Known rows, with every step that occurs
gasa/minusa/guzusi/pezu/reve: [ 31   4  -9 -20  19 -15   5  34  -6  -1 -17   8  -9  -3   4 -18 -31   3
  -1  13 -41  19]
minusa/guzusi: [ 17   8   5  14  18   4 -22  16 -17  -2  -7  -4  -5  14   5  16   0   0
   8 -23  22  -8]
minusa/sefi/pezu/reve: [ 15   1  -5 -23  -9 -22   0   5  -6  23 -23  24   1 -20 -16 -22 -16 -10
 -22  19 -27  13]
sefi/pezu/ganuv: [-20  -3  22 -22 -13  21  -1   5  -9  11 -12  25  46 -17 -12   3   4   9
  -4   6  -2  18]
pezu/sefi: [ 25   8 -28  10 -12 -15  17 -11 -16  -9  -4 -17   6 -13  10   0  26 -17
  -2 -12  36 -21]
pezu/guzusi/minusa: [  2   3  -5  11   0 -27  -7  27 -19 -10   4 -37  -6   5 -15 -21  29   3
   4  18   2   6]
guzusi/pezu/ganuv/minusa/gasa: [-32  -4  23  -5  -5  45  -2  -4  19 -10   3   4 -18   9   7  17   5   9
  12 -12   0 -19]
reve/pezu: [ -8 -15  -2  12  -9   7  21 -34   6  23   7  12  34 -24  -3   3 -11   6
  24  23   5   1]
minusa/sefi/pezu/ganuv: [-20  -3  15 -23 -18  24   0   2  -6   4 -13  21  27  -3 -10  -5   1   0
 -19   4   5  26]
sefi/pezu/ganuv/minusa: [-21  -2  31 -17  -3   3 -12  -9  14   3  22  19  30  -1   5  21  -9  22
   6 -11 -21  16]
minusa/guzusi/pezu: [  0  -6  -7  13  17  12 -12  -2   3 -20  -4   5 -12  30 -21   8 -19  16
  28  10 -19  13]
reve/pezu/ganuv/minusa: [-14  -4  24 -12  -4  11   7 -14  16   0  29  11  32  -7  25  20 -13  20
  14  -9 -15  20]
sefi/minusa/gasa: [-22  -3  10   4 -11  30  -7 -17   5  11 -11   1 -21  -4 -12   1  15  -4
  -7  -2  22 -34]
guzusi/minusa/gasa: [-26  -3   6  15  -9  24   1   8   9 -10  -4 -13 -24  13 -16  -8  25   4
   6  12  20 -36]
reve/pezu/sefi/minusa: [  8  -5 -17  12 -15 -16   6 -29   1   5   0 -11   1 -28   8 -10   5  -8
 -13   8  10   1]
reve/pezu/sefi: [ 17  -4 -28  21 -16 -11  25 -21  -3   0  -6 -17   9 -31  21  -2  15 -17
   7   2  27 -14]
gasa/minusa: [  4   5   5 -16  10 -12  12  16  -1  17  18  -4  30  -1   2  -7 -11   4
  -7   0  17 -10]
gasa/minusa/guzusi: [ 18   9  10   6  27  -6 -20  40 -10   2   0 -13  -4  13  18   7 -12  -1
  -6 -25  23  -9]
pezu/sefi/minusa/guzusi: [ 25   8  -6  20  13 -10 -28  15 -14 -11 -13 -19 -26   3  18   6   5 -10
 -16 -27  20  -4]
gasa/minusa/guzusi/pezu: [  1  -5  -3   7  23   5 -10  15   8 -17   1  -2 -12  29 -11   1 -28  15
  18   9 -19  13]
gasa/minusa/sefi/pezu/reve: [ 16   2  -3 -27  -4 -26   1  17  -4  25 -19  20   1 -20 -10 -27 -22 -10
 -29  18 -27  12]
ganuv/minusa: [ -5   3  15  -3   2 -11  -5 -26  12   3  36   9  18  12   1  23  -9  19
  17 -12  -9  -3]
ganuv/pezu: [  2   3  -7   3  32   1  39   0  13  13  26  31  26  16   8  19 -10  -1
  24  -2 -20  -7]
sefi/pezu/guzusi/minusa/gasa: [-27  -4  11  18  -7  13 -19  20   1   1 -20 -24 -35  -3 -18 -10  33  -5
   3  11  12 -33]

Rows
[ 14   3 -18   4 -13 -19   0 -22  -8  -1   0 -12  -1 -15   1  -9  14  -8
 -20  -3  15  -4] => pezu/sefi/minusa
[-11   0  -2  11 -15  23  -3 -12   3   1 -17 -13 -33 -11   1  -1  25 -16
 -14  -9  31 -39] => pezu/sefi/minusa/gasa
[ 17  11  -4   3  27 -14  10  22 -22  19   0 -10   3 -10  15  12  16 -21
  15 -14  -4   0] => ganuv/pezu/guzusi
[ -9   4  25 -20  -1   8   2  -8   7  -6  30  10  30   6  19  21  -6  19
   7 -18  -8  15] => pezu/ganuv/minusa
[-16  -5  -6  11 -11  25  -2 -15  10  -6 -18 -11 -38  -5  -5  -4  18 -11
  -7   0  17 -33] => guzusi/pezu/sefi/minusa/gasa
[ 23   1 -14 -25   3 -12  19   5  -8   3 -13  19   7  -9 -13 -18 -23   6
   9  27 -44  18] => guzusi/pezu/reve
[  3   4 -13 -13  -7  -3  13   0   3   0  15  -8 -10  28  -1 -20 -13 -16
 -32  -2  32   5] => gasa/minusa/sefi
[  9   9  24   3  19   8 -27  25  -4 -14   8  -3  -4  18  30  27  -7  10
   4 -39   4  10] => pezu/ganuv/minusa/guzusi
[  8  -3 -22   6 -10 -15   1 -26   1 -10   0  -9 -10  -4  -9 -12   3  -2
 -10  10  -4   7] => guzusi/pezu/sefi/minusa
[-19   1   4  18   6  17   2  28   4  -5  -9 -23 -36   7  -1  -5  30  -9
   7   4   9 -32] => ganuv/pezu/guzusi/minusa/gasa
[ 21   2  -6  26  10  -8 -25  10  -8  -6 -14 -18 -25  -5  23   5   0  -9
 -11 -20  17  -1] => reve/pezu/sefi/minusa/guzusi
[-26  -9   9   3 -12 -12 -25 -31  20  14   7  22  -3  12 -34   2 -15   3
  -9  10 -10   6] => ganuv/minusa/sefi/pezu
[ 24   2 -31  22   3  -8   2   1  -6 -30 -13 -21 -22   7   9   1   9 -10
   8  -8  11  -6] => minusa/guzusi/pezu/sefi
[-12  -3   6 -24  -6  35  20   3  -7 -17  -3  15  33   7  -7  -1  -4  15
  11  12 -11  30] => guzusi/pezu/ganuv
[  1   2  10   4   1 -21 -31   5 -28  31 -23 -12   5 -30 -21   2  21 -13
   5   1   4   0] => sefi/pezu/guzusi
[-15  -2  20 -18   1  12   2 -11  15 -16  29  12  21  15   9  19 -16  26
  16  -6 -29  25] => guzusi/pezu/ganuv/minusa
[ 12   1   1 -22  -6 -27  -6   2   2  20 -13  24  -3 -16 -10 -17 -22  -5
 -20  14 -36  14] => ganuv/minusa/sefi/pezu/reve
[ 13   3 -20   7   6 -19  15 -12   5   0   8  -2  -2  -7  13  -2   6 -12
 -14  -5  -3  -3] => ganuv/pezu/sefi/minusa
[-11  -7  12 -16 -14  33  27  -2  -7   7  -3  14  47 -26  17   1  -2   6
   7   8   8  23] => reve/pezu/ganuv
[ 25   8 -31  15  14 -15  38   2   2  -7   8  -4   5  -4  28   8  16 -22
   5 -16  10 -20] => ganuv/pezu/sefi
[ -5  -2 -20   6 -17  -7   9  -5   4 -22  14 -14 -23  43 -19 -28   4  -5
 -23  17  19  13] => guzusi/minusa/sefi
[ 15   1   2 -23  -1 -25  -1   7 -10  30 -22  29  20 -34 -18 -14 -13  -1
  -6  20 -34   5] => sefi/pezu/reve
[ -3   2  -6  -4 -12  -3   1 -29  12 -11  27   0 -18  37  -1   1 -11  -4
 -15 -11  14  10] => ganuv/minusa/sefi
[ -3  -5  -5  19  -4 -24  -1  20 -10  -4   2 -36  -3  -8  -8 -22  20   4
  10  28  -4  10] => reve/pezu/guzusi/minusa
[-35  -3  32  -4  -8  38 -12  -4  19   4  -2   9 -10  -2   5  20   9   6
   5 -15   5 -25] => sefi/pezu/ganuv/minusa/gasa
[ -3  -6   1  13  19   6 -18  -6  14 -24  10   5 -17  35 -11  16 -26  22
  30   3 -31  15] => ganuv/minusa/guzusi/pezu
